In the rows, 128 means zero.
Known rows, with every step that occurs
E/B/T: [156 129  98 152 151 160  95 104  79 182 117 114 138 116 105 139 103 142
 145  96 136 128 155 142 124 145 165 108  89]
H/R/C/E: [220 139 121 150 157 133 123 101 110 106 126 118 113 141  90 146 114 166
  88 122 162 140 112 167 158 136 173 179  68]
D/N/E/X: [227 147 150 148 143 164 129 143  57 151 138  88 150 135 114 146 101 137
  96 113 101 154 149 124 100 112 169 116  82]
R/C/E/N: [192 156 138 142 137 156 115  99 100 115 117 121 135 113  99 145 127 137
  80 153 139 147 136 162 123 107 175 151 100]
B/T: [156 132 116 141 151 167 112  90  93 161 113 111 149 123 100 139 113 139
 141 107 137 125 143 147 117 133 190 139  76]
J/E/N: [199 162 114 141 149 163 135 112  96 137 117  97 159  98 125 147  89 134
  66 149  72 139 155 137  91 113 188 133 103]
J/E/B: [207 148  91 159 158 150 113 132  86 148 130  92 138 101 129 150  60 138
 112 103  82 138 159 125 120 149 153 106 106]
C/E/J: [208 157 104 148 143 150 118 112  71  94 109 135 148 135  87 153 121 123
 100 134 105 156 144 143 139 134 155 126  82]
C/R/V: [207 140 108 136 144 145 145 103  88 110 103  81 153 132  96 153 111 144
 108 137 164 124 153 156 145 128 168 144  75]
D/N/E: [217 148 152 132 144 181 139 135  59 150 137  95 155 139 111 160  89 145
  98 109  91 150 138 125  90 114 190 131  54]
E/X: [209 141 113 156 147 139 106 127  92 138 113  93 140 127 107 138 120 125
 133 119 135 140 156 137 129 133 162 119 103]
T/B/E/X/R: [216 108 133 156 134 161 159  99  79 144 112  73 151 128 109 130 108 118
  85  98 121 147 155 128 125 152 161 124 117]
E/X/R: [205 119 119 152 146 146 145 124  81 144 107  90 159 141  88 132 127 135
 121 113 142 133 168 135 121 147 167 118 108]
V/R/H: [207 140  99 164 144 161 133 113  90 130 109  96 162 124  87 151  56 127
 156 121 146 123 165 159 107 149 181 153  71]
J/E/C/R: [209 136 102 168 162 153 146 108  80 118 124  93 145 110 105 157  71 169
  58 148 131 132 136 158 135 136 168 148  79]
X/R: [195 118 117 138 145 158 152 117  85 146 104  96 162 145  86 144 117 141
 131 110 139 125 161 135 116 150 187 128  85]
J/E/N/D: [219 157 135 137 160 166 142 104  99 151 102  97 162 122 134 145  68 152
  53 152  78 137 140 143 100 116 180 131  81]
X/R/C: [202 122 149 138 156 145 130 109 101 121 108 107 136 125  93 139 115 143
 149 113 178 126 161 141 133 145 182 146  89]
N/E/B: [215 128 121 139 149 162  96 150  66 149 125 111 128 133 117 157  67 145
 120  97 110 148 152 131 117 142 145  85  95]
T/B/E: [211 126 128 146 133 171 135  89  96 135 118  77 135 115 130 146  83 108
  91  97 103 154 134 131 123 143 175 142  89]
D/N/E/C: [225 130 155 147 152 172 126 134  52 144 144  88 139 115 113 159  89 158
  83 128 129 157 133 140  98 104 188 117  62]
E/N/D: [213 143 137 130 152 161 127 109  96 159  92 108 159 140 118 147  95 148
  77 151 122 134 144 151 106 118 181 124  67]
R/H: [203 150 122 157 145 153 111 117  96 125 113 103 143 122 108 152  90 128
 168 103 151 130 159 141 119 147 196 145  61]
J/E/X: [218 155 110 164 156 142 123 121  97 127 124  81 147 108 122 137  87 132
 105 120  86 141 153 130 120 130 161 127 119]
N/E/J: [229 140 134 128 155 159 103 139  60 102 111 141 145 140 104 156  90 124
 111 124  94 157 159 126 117 128 160 101  81]
J/E: [208 155 108 150 158 156 135 112 103 124 125  85 149 106 124 149  71 136
 108 117  78 136 145 132 113 133 181 139  94]
V/R/X: [220 137 111 158 143 143 134 121  93 143 100  98 155 124  93 138  69 125
 137 143 137 129 157 168 104 126 161 131  97]
B/E/X/R: [221 112 139 158 135 161 157 103  81 140 107  79 144 134  89 129 121 129
 100 103 130 148 157 122 140 148 169 137 115]
T/B: [193 133 104 139 143 151 120 115  97 141 120  93 156 124 129 150  87 114
 118 108 115 135 145 147 101 143 174 117  79]

Rows
[199 149 138 152 143 146 110  99 107  99 124 110 122 121  94 147 114 141
 121 122 152 145 121 161 149 127 166 161  88]
R/C/E
[213 129 111 147 150 141 135 104  79 107 110  74 142 113  98 155 110 156
  92 151 193 129 146 168 149 119 167 132  80]
E/C/R/V
[218 133 128 170 152 134 127 120  81 128 105 107 135 124  99 146  98 158
 100 152 181 130 145 173 136 123 161 133  75]
E/C/R/X
[215 138 114 163 165 149 119 115  91 121 132  81 136  87 121 150  74 150
  92 136 118 145 138 146 116 120 180 125  97]
J/E/C
[225 118 126 151 139 156 152  82  79 107 116  57 136 102 117 151  91 137
  56 137 174 144 136 163 151 125 161 137  88]
T/B/E/C/R/V
[220 143 146 169 149 175 145 124  43 129 136  98 150 127  99 166  72 169
  90 126 163 136 144 152 117 132 190 154  31]
D/N/E/C/R/H
[172 134 131 144 150 186 114 118  48 193 139 110 147 122 113 147  88 154
 112  88 106 140 144 130  99 127 170 104  72]
D/N/E/B/T
[219 133 100 158 158 131 103 120  92 131 130 121 104 131  97 148 100 162
  94 108 158 142 127 159 160 151 146 139  81]
H/R/C/E/B
[198 128 122 158 145 146 121 116  80 129 123 111 126 124  89 142 109 151
 117 102 153 141 144 150 149 155 142 118 107]
X/R/C/E/B
[202 131 127 156 145 157 146 115  87 130 107  99 160 135  91 145  99 139
 160  96 157 122 170 136 114 161 198 142  67]
X/R/H
[203 140 116 156 140 152 132  94  99 105 119 106 138 122  76 148  86 139
 111 138 145 139 126 177 138 129 153 167  98]
V/R/C/E
[221 135 147 157 162 137 137 112 100 112 120  90 140 108 109 127 100 143
 123 114 143 130 164 134 132 139 166 140 123]
J/E/X/R/C
[200 122 103 161 152 150 132 112  75 128 114 106 141 130  90 158 100 164
  81 148 176 130 140 164 143 138 169 146  64]
E/C/R
[208 138 128 175 136 154 147 112  76 118 114  94 156 138  82 137 118 140
 130 101 151 136 154 148 131 152 172 139  95]
C/E/X/R/H
[215 142 129 144 145 172 119 151  46 172 140  99 143 128 119 159  77 146
 105  95  95 150 153 120 101 133 161  97  68]
D/N/E/B
[225 119 168 156 144 147 134  96  97 115 110  89 119 118  97 128 119 133
 126 106 173 144 158 131 154 142 167 152 115]
B/E/X/R/C
[210 112 117 165 140 164 145  89  73 125 118  85 133 116 110 155  78 145
  46 132 156 146 129 159 146 143 164 151  73]
T/B/E/C/R
[223 139 110 154 158 145 150 100  83  99 120  65 146  97 112 152  84 159
  71 151 151 130 142 162 144 117 166 137  93]
J/E/C/R/V
[241 136 114 150 162 119 125 128 106 144 108 114 127 146 107 137 100 152
 113 125 152 129 142 157 126 131 184 145  64]
H/R/X
[229 129 124 139 172 125 109 114 115 123 119 119 109 135 102 143 102 159
 121 117 182 127 140 152 147 140 189 170  58]
H/R/C
[230 139 120 164 156 122 113 111 104 111 127 110 112 139  93 134 125 156
  87 125 162 144 124 162 161 131 155 160  95]
H/R/C/E/X
[201 135  95 165 143 148 112 115  84 131 124 108 128 115  87 147  74 140
 115 124 143 141 142 168 144 147 126 128 110]
V/R/C/E/B
[229 123 141 174 140 148 142  99  79 126 112  89 130 111 118 144  78 139
  65 139 164 145 134 168 139 130 155 138  83]
T/B/E/C/R/X
[227 119 171 142 155 147 121 127  85 113 116 106 129 135  98 133 106 146
 129 109 164 141 159 137 131 132 159 124 115]
N/E/X/R/C
[210 131 117 147 153 146 118 106 104 121 111 105 138 113  90 145  70 131
 144 138 165 127 158 164 125 134 166 157  92]
V/R/C
[235 147 113 147 164 128 112 106  85  85 116 150 120 136  85 146 119 145
  86 136 145 149 136 154 162 138 162 156  67]
H/R/C/E/J
[169 122 122 141 154 175  93 117  64 173 124 122 134 127 111 145  81 150
 127  89 117 138 144 140 115 136 156  95  94]
N/E/B/T
[221 117 145 144 156 161 103 134  73 122 129 101 125 119 112 158  80 155
 101 126 144 157 132 149 113 114 171 107  87]
N/E/C
[236 132 100 128 160 125 133 112 105 123 113  80 134 136 107 144 113 149
 103 124 162 127 143 152 139 127 187 143  67]
H/R/V
[225 138 121 144 141 162 123  99  74 109 109 113 140 114 120 148  92  92
  88 116  94 162 157 123 133 144 162 123  84]
T/B/E/J
[202 124 118 160 135 151 156 113  77 131 113  92 160 147  77 133 138 143
  95 116 127 143 146 145 133 143 156 126 114]
C/E/X/R
[156 120 124 158 149 162 119  88  78 156 121 120 133 118  85 134 118 157
 124  94 158 129 139 156 144 148 152 125 104]
X/R/C/E/B/T
[165 141  96 159 161 164 109  99  83 172 129 103 144  96 121 140  74 145
 119  95  93 128 150 135 117 144 162 113 104]
J/E/B/T
[212 139 117 171 140 140 121 106  94 108 120  96 136 121  82 136 100 133
 107 138 150 146 138 171 142 126 135 148 123]
V/R/C/E/X
